What can hang from each mark
J: N
K: J N U
P: J N Q T Z
Z: J P T
N: J K P Q Z
U: K
Q: J K P T Z
T: J K N P Z

Each row was made from one small tree. The marks that hang from a mark follow it in brackets, in alphabetical order. Every link used is in the known rows. Write each row's tree.
In the rows, 128 means zero.
Known rows
Q[Z[J P]]: [125 122 130 137 135 129 124 130 111 130 137 128 137 127 134 122 130 112
 143 165 126 155 131 138 132 109 126 110 120 112 141 145 123 127 130 123
 127]
N[K Q]: [142 137 127 121  90 134 120 116 106 130 128 149 113 132 118 128 128 138
 135 129 122 151 136 127 121 134 122 122 134 128 146 144 126 131 119 130
 133]
Z[J[N[K Q]] P]: [146 141 127 138  65 127 120 116 102 133 133 159 115 134 115 121 132 113
 145 153 128 181 134 123 113 125 120 105 123 124 152 162 122 138 123 125
 133]
P[N Q]: [146 143 124 139 127 120 130 126 126 136 124 128 127 127 135 120 123 138
 131 135 120 141 135 136 122 112 110 117 118 121 106 130 138 145 131 132
 125]
N[K[J] Q[P T]]: [156 121 132 125  93 139 122 115 119 118 128 175 103 143 113 127 135 137
 160 114 125 156 139 140 130 134 127 116 143 116 150 151 122 144 125 123
 129]
U[K]: [130 129 132 125 114 130 130 114 129 125 115 129 125 132 126 130 131 144
 131 118 124 143 135 122 127 128 129 130 132 126 129 140 124 127 121 128
 128]
T[J N P]: [ 62 115 121 149 125 127 120 132 147 152 138 127 120 133 119 129 140 132
 109 150 134 125 126 117 124 126 101 131  99 131 160 124 135 109 132 138
 129]
Z[J P[N[K[U] Q[T]]]]: [156 131 124 151  80 126 111 117  99 132 129 162 102 137 127 117 129 113
 166 148 120 169 139 129 114 121 123 109 129 124 131 150 130 141 120 125
 129]
T[J K[U] N[Q] P Z]: [ 48 102 113 166  95 127 111 132 143 154 135 145 103 141 121 124 138 118
  92 149 122 142 123  97 122 140 102 129  83 146 172 117 139  97 130 147
 131]
T[K N Z[J]]: [ 80 112 118 149 136 126 124 137 127 134 142 129 125 121 130 119 134 113
 104 161 124 172 118 102 127 142 127 126  97 135 148 131 124 107 127 134
 132]
U[K[N[J P Q Z[T]]]]: [172 119 128 140   4 135 109 102  90 135 105 177 117 147  97 125 122 134
 160 156 115 199 147 116 114 135 108 104 138 130 162 160 132 151 112 138
 129]
U[K[J[N[P]]]]: [145 122 125 135  52 131 135 114 133 133 111 157 116 144 112 127 130 135
 144 116 128 162 140 127 113 125 113 119 130 127 127 150 119 143 124 122
 128]
Z[P]: [121 134 128 133 122 128 124 125 124 131 132 121 131 134 131 127 130 118
 134 140 126 142 128 126 127 121 129 121 126 123 145 136 134 124 129 129
 128]
U[K[J N[P Z]]]: [138 113 124 140  16 133 125 109 110 131 107 161 108 150 103 130 126 132
 154 140 118 176 155 129 115 131 120 123 132 132 128 157 126 137 122 121
 124]
K[J[N[P]] U]: [139 111 118 150  67 125 131 126 132 136 119 165 106 147 111 125 126 112
 148 112 130 137 137 129 114 128 114 120 126 134 111 127 128 142 131 121
 123]
P[N[K]]: [152 136 122 133 111 128 123 121 117 131 132 131 115 127 126 124 123 141
 137 136 123 143 140 127 113 129 122 124 124 122 136 138 132 141 121 126
 131]
P[Q T[J[N]] Z]: [101 144 128 155 149 122 129 118 157 146 126 131 128 133 116 120 114 107
 129 171 125 108 137 138 112 107  97 104  98 117 115 130 132 149 137 131
 126]
U[K[J[N[Z]]]]: [156 124 127 132  65 132 139 116 129 128 109 155 118 143 102 128 125 132
 142 120 126 156 146 130 118 132 131 119 125 130 138 153 127 142 127 120
 128]
P[N]: [139 134 124 134 112 125 128 129 127 131 127 127 126 127 134 122 124 134
 132 137 126 135 134 130 118 126 119 123 120 125 123 128 135 140 127 130
 127]
K[N[Q Z[J P]] U]: [126 124 123 151  27 122 112 121  89 132 120 170 108 145 112 122 126  90
 157 165 122 171 144 121 118 130 131 111 122 138 131 150 135 126 127 125
 122]
T[J N[K[U] Q[P]] Z]: [ 89 106 123 146  99 133 112 122 126 132 139 161  94 143 110 126 133 129
 124 139 120 141 144 103 123 150 118 118 104 133 177 134 130 117 119 134
 128]
K[N[P[Q] Z[J]] U]: [140 117 123 158  64 120 115 121  99 137 122 166 110 143 108 121 120  98
 155 166 116 164 145 128 118 119 118 110 123 138  98 140 125 140 129 116
 121]
P[N Q T Z]: [118 154 121 149 143 122 130 116 136 143 125 123 131 127 128 115 109 119
 139 171 114 138 141 141 112 109 102 105 109 114 104 126 139 155 132 132
 124]
J[N[K P Q Z[T]]]: [190 129 126 132  53 136 120 111  98 135 125 172 119 141  88 124 113 126
 152 161 130 163 143 119 109 136 115  97 130 136 174 153 121 160 118 125
 139]
Z[T[K N]]: [110 121 122 144 143 126 121 121 128 133 129 118 129 128 121 120 132 118
 120 141 133 140 116 103 128 140 122 126 112 125 140 123 135 118 128 145
 131]
K[U]: [127 120 124 138 121 124 125 127 128 128 123 133 116 135 126 127 127 118
 135 115 127 113 131 122 126 132 132 131 128 133 116 119 131 124 128 126
 124]
N[J K[U] P[T] Z]: [133 117 119 149  93 138 107 111 108 144 131 151 108 144  88 126 114 131
 159 156 111 151 143 124 105 129 111 108 134 132 173 135 132 148 117 117
 133]
T[K Z[J P]]: [103 118 123 151 129 127 118 134 120 131 141 124 134 126 145 120 136  96
 115 171 122 171 119 108 127 134 133 117 103 129 158 140 124 114 130 132
 133]
Q[T]: [142 124 133 127 146 130 129 127 139 123 129 139 124 128 126 127 127 127
 138 126 132 120 123 139 134 119 131 127 133 128 125 128 125 134 129 124
 129]
Q[J[N[P[Z]]] K]: [153 110 129 130 134 137 125 127 136 128 137 162 117 141 103 121 120 137
 150 140 126 131 138 135 123 127 106 101 114 130 126 149 122 155 128 113
 131]
N[J K[U]]: [146 117 122 140 115 131 112 124 113 133 129 148 103 136 113 129 129 132
 145 114 118 142 134 121 120 137 127 126 133 124 145 129 137 133 119 128
 128]
N[Z[P[J Q]]]: [146 140 130 146 122 129 120 129 121 142 126 120 135 133 116 122 123 114
 141 154 111 163 136 141 129  97 117 103 119 126 140 144 140 141 138 125
 129]
P[N[Q] Z[J T[K]]]: [152 134 120 153  92 125 117 122 104 139 120 138 134 125 136 112 123 104
 138 188 117 170 129 115 113 142 115 105 111 117 122 140 128 148 126 144
 130]
N[K[U] Q[J P T] Z]: [172 104 132 130 117 142 112 114 121 116 131 183 101 150  92 125 127 141
 170 119 122 131 137 134 133 139 139  99 138 135 161 152 129 154 123 110
 132]
K[J[N[Q Z]] U]: [153 119 120 144  42 128 132 122 116 133 112 177 104 149  96 123 121 114
 147 115 126 145 143 132 116 135 128 115 128 140 129 136 136 142 132 123
 124]
Z[P[Q] T[K[J]]]: [137 133 122 158 127 123 119 116 118 136 119 126 130 135 138 118 137 101
 140 136 124 161 127 120 130 120 119 117 120 108 120 133 141 129 138 146
 126]

Which tree is each row?
[102 117 122 160 119 123 110 114 121 131 129 171  94 138 120 121 120 115
 145 129 114 149 144 119 123 117 103 120 109 129 109 126 145 133 127 133
 119] : P[Q[K[N[J] U]] T[Z]]
[153 118 129 152 134 124 127 118 132 123 125 173  95 150 115 118 130 111
 164  97 130 131 139 143 132 101 116 117 123 119  95 140 137 142 139 119
 120] : Z[P[Q[K[J[N] U] T]]]
[133 108 130 127 147 132 121 122 121 113 133 144 106 140 121 126 132 133
 149 109 126 110 137 120 134 135 132 125 126 126 131 131 127 134 128 116
 121] : Q[K[U] P]
[ 69 123 119 166  69 123 109 113 136 144 116 142 102 146 117 121 122  94
 130 168 117 115 137 118 107 133 103 121 101 128 110 126 141 127 132 141
 122] : P[T[J K[N[Q] U]] Z]
[166 109 124 142  79 132 118 115  88 125 114 175 103 145 108 124 125 122
 161 117 122 143 150 121 128 144 126 122 136 133 123 135 135 137 126 132
 122] : N[Q[K[J U]] Z[T]]
[128 123 128 130  18 130 125 104 116 119 105 176 103 150 118 129 139 136
 155 112 121 178 149 125 125 138 122 122 133 119 123 159 129 137 124 132
 119] : U[K[J N[Q[P]]]]
[131 117 130 137 177 131 125 130 134 136 135 149 122 132 104 119 124 143
 142 134 123 156 127 153 142  95 103 106 124 110 141 132 139 139 130 128
 127] : P[Q[T[N[J]] Z]]
[109 116 121 150 135 128 126 127 133 148 127 137 122 137 128 123 136 126
 122 136 119 154 125 144 135 104 103 117 107 112 128 133 135 127 144 130
 127] : T[K[J] P[Q[Z]]]
[ 72 129 123 134 146 130 127 115 144 130 138 128 127 133 110 123 127 130
 137 146 132 137 128 120 123 130 114 114 115 123 153 128 131 131 128 127
 126] : Q[P[T[N]]]
[162 135 128 136  63 132 129 129 125 138 119 156 124 135  97 125 119 121
 137 139 121 155 135 137 118 116 115 104 122 142 147 147 131 150 133 123
 133] : P[J[N[Q Z]]]
[112 124 123 155 109 125 120 137 137 138 138 124 127 130 148 121 129 117
 117 165 120 137 138 117 116 124 115 117  97 125 160 133 140 126 128 139
 129] : T[J Z[P[N]]]
[154 124 122 149  34 131 109 115 100 141 116 175 119 142 108 122 117 109
 158 174 119 180 140 123 114 136 101 103 127 121 141 142 133 152 120 144
 125] : K[N[J P[Z[T]] Q]]
[176 111 125 136  65 142 107 116  98 137 127 180  98 150  83 125 117 139
 164 140 113 166 141 135 117 130 116 105 147 136 176 145 129 151 115 117
 136] : N[J K[U] P Q[T] Z]
[151 118 127 148 119 122 123 122 110 131 131 166 106 139 115 118 127 118
 151 130 122 144 139 127 120 112 105 108 118 131  93 140 117 147 130 113
 124] : Z[J[N[P[Q[K[U]]]]]]
[145 118 123 144 108 128 133 123 132 141 125 149 122 142 112 118 125 126
 133 135 123 154 132 147 123 102  98 103 112 114 120 141 126 149 140 121
 129] : T[K[J[N[P[Q[Z]]]]]]
[159 139 129 140 150 123 130 125 136 130 126 139 124 128 132 118 121 134
 141 131 126 134 131 146 127 104 113 115 126 120 102 129 134 151 131 126
 127] : P[N Q[T]]
[136 121 128 149 136 125 117 125 115 129 127 124 137 121 139 121 135 102
 131 156 129 148 117 108 127 139 130 123 122 123 123 131 121 129 130 137
 131] : Z[J T[K]]
[121 121 126 137  46 126 128 110 123 125 104 155 106 141 126 131 136 128
 147 110 123 160 146 127 122 130 126 136 130 123 100 148 131 124 125 133
 120] : U[K[J N]]
[160 115 125 131 126 136 124 126 133 123 136 145 131 136 112 121 126 148
 152 146 122 134 135 133 126 134 128  98 119 129 154 147 137 158 130 114
 129] : Q[J P[N[Z]]]
[142 128 130 131 150 133 125 121 113 133 133 139 120 135 117 121 117 135
 142 155 114 146 144 139 128 115 103 111 121 119 116 142 122 145 128 120
 126] : N[P[Q[K] Z]]
[154 114 126 152  60 126 115 120  95 133 125 160 128 134 113 123 123  97
 158 186 129 167 141 117 118 134 122 108 125 134 128 147 119 144 124 125
 128] : K[N[P Z[J T]]]
[171 119 135 125  53 138 136 108 133 117 109 185 111 152  91 124 126 139
 162 119 129 163 144 141 126 130 130 102 135 127 161 165 122 157 127 114
 128] : U[K[J[N[Q[P T] Z]]]]
[151 118 124 135 111 132 119 123 110 128 127 142 107 137 103 129 120 125
 144 134 121 124 142 122 120 139 142 125 131 136 149 133 130 131 122 116
 130] : N[K[U] Z]
[104 121 123 144 156 130 115 128 114 135 146 149 114 133 118 118 130 135
 127 142 115 187 135 117 135 117 104 113 105 120 167 140 146 117 125 137
 126] : T[N[J] Z[P[Q[K]]]]
[139 114 123 138  69 134 118 118  90 128 122 166 100 153 107 124 129 125
 159 123 117 158 151 129 126 131 124 120 132 131 143 146 140 128 129 123
 122] : N[Q[K[J U]] Z[P]]
[123 129 124 151 138 128 122 129 135 142 124 121 134 126 115 122 121 107
 138 160 125 146 132 122 126 126 113 115 111 123 122 125 134 134 129 144
 127] : P[J Z[T[N]]]
[ 95 127 124 146  79 137 111 113 124 145 137 150 112 133 121 128 123 131
 124 172 114 150 144 115 107 131  95 111 114 135 174 138 119 132 117 135
 138] : N[K P[T[J Z]] Q]
[159 123 119 154  65 126 115 112  93 130 117 165 102 145 135 117 132 120
 167 118 123 156 151 118 119 131 112 117 128 118 112 136 146 139 126 143
 119] : Z[P[N[Q[K[J U]]]] T]
[114 123 120 134  67 134 115 125 111 146 133 157 118 139  99 123 128 150
 135 141 119 192 130 123 118 130  92 110 130 130 168 136 133 133 118 137
 131] : T[N[J P Q]]
[160 118 130 130  91 132 139 125 135 127 121 181 113 141 110 123 123 128
 152 115 133 140 135 158 132 109 114 108 131 120 122 143 125 149 134 122
 127] : K[J[N[Q[T Z]]]]
[116 112 119 152  60 120 125 125 123 127 113 163  96 143 124 129 131 101
 150 106 128 131 142 127 123 133 127 139 127 130  81 125 139 123 132 132
 115] : K[J N U]
[135 120 123 140  36 126 119 121 103 129 114 167 102 147 102 126 120 112
 146 137 121 141 146 125 120 135 130 121 127 144 120 136 139 131 127 126
 122] : K[N[Q Z] U]
[147 110 119 147  10 131 109 120  94 140 117 183 101 152  89 125 119 123
 155 148 115 173 145 125 112 133 109 110 133 141 150 141 139 145 121 126
 125] : K[N[J P Q Z] U]
[149 107 135 127 167 137 122 125 154 113 137 155 126 135 121 126 135 137
 155 117 131 114 119 139 143 126 133 108 133 125 135 138 125 147 131 117
 130] : Q[J P T]
[153 118 135 131 129 133 134 134 149 126 132 140 131 135 111 125 125 123
 146 133 128 131 131 148 131 102 116  97 113 118 144 145 125 158 138 116
 127] : Q[P[J[N]] Z]
[104 104 124 141 153 135 121 133 143 144 142 151 121 135 103 124 129 141
 137 143 131 154 119 145 138 106 101 114 114 118 176 132 138 127 130 127
 130] : Q[T[N[J] P] Z]
[122 128 127 151 144 125 116 131 126 136 142 132 117 132 147 118 128 132
 123 158 114 139 147 123 123 109 101 114  95 119 142 141 141 132 131 135
 126] : T[J Z[P[N Q[K]]]]
[107 119 120 137 124 127 120 119 120 133 132 138 100 136 107 127 127 130
 135 119 128 136 136 114 122 138 127 133 121 132 135 127 134 117 120 127
 127] : T[N[K[U]]]
[140  94 131 128 171 135 120 128 125 119 135 155 109 139 119 125 129 145
 153 104 121 101 135 139 142 118 123 118 128 126 110 134 131 136 129 116
 125] : Q[J K[U] Z]
[104  96 113 164  46 125 119 128 125 133 121 167  96 147 127 124 128  98
 130 134 120 156 136 111 119 142 120 132 108 140 114 126 132 120 131 132
 123] : T[K[J N[P] U] Z]
[113 149 127 152 151 126 124 122 145 147 121 118 134 126 122 121 114 106
 141 162 111 141 134 144 121  99 100 106 113 119  98 128 133 148 137 132
 125] : P[J Q T Z]
[121 127 121 137 120 130 127 124 117 144 132 136 126 137  94 121 118 139
 130 160 121 166 139 129 124 118 107 109 118 134 148 135 131 136 127 121
 130] : T[N[P[Q] Z]]
[166 110 133 141 178 126 123 120 148 118 130 179  99 143 111 118 129 135
 159  86 129 102 130 142 138 107 116 110 126 132  83 136 133 152 135 113
 126] : P[Q[J[N] K[U] T]]
[141 124 121 150 156 128 118 111 125 133 130 150 110 139 112 114 116 144
 161 133 111 120 146 135 120 112 106 104 117 133 100 134 145 157 131 117
 125] : P[N[Z] Q[J K[U]] T]
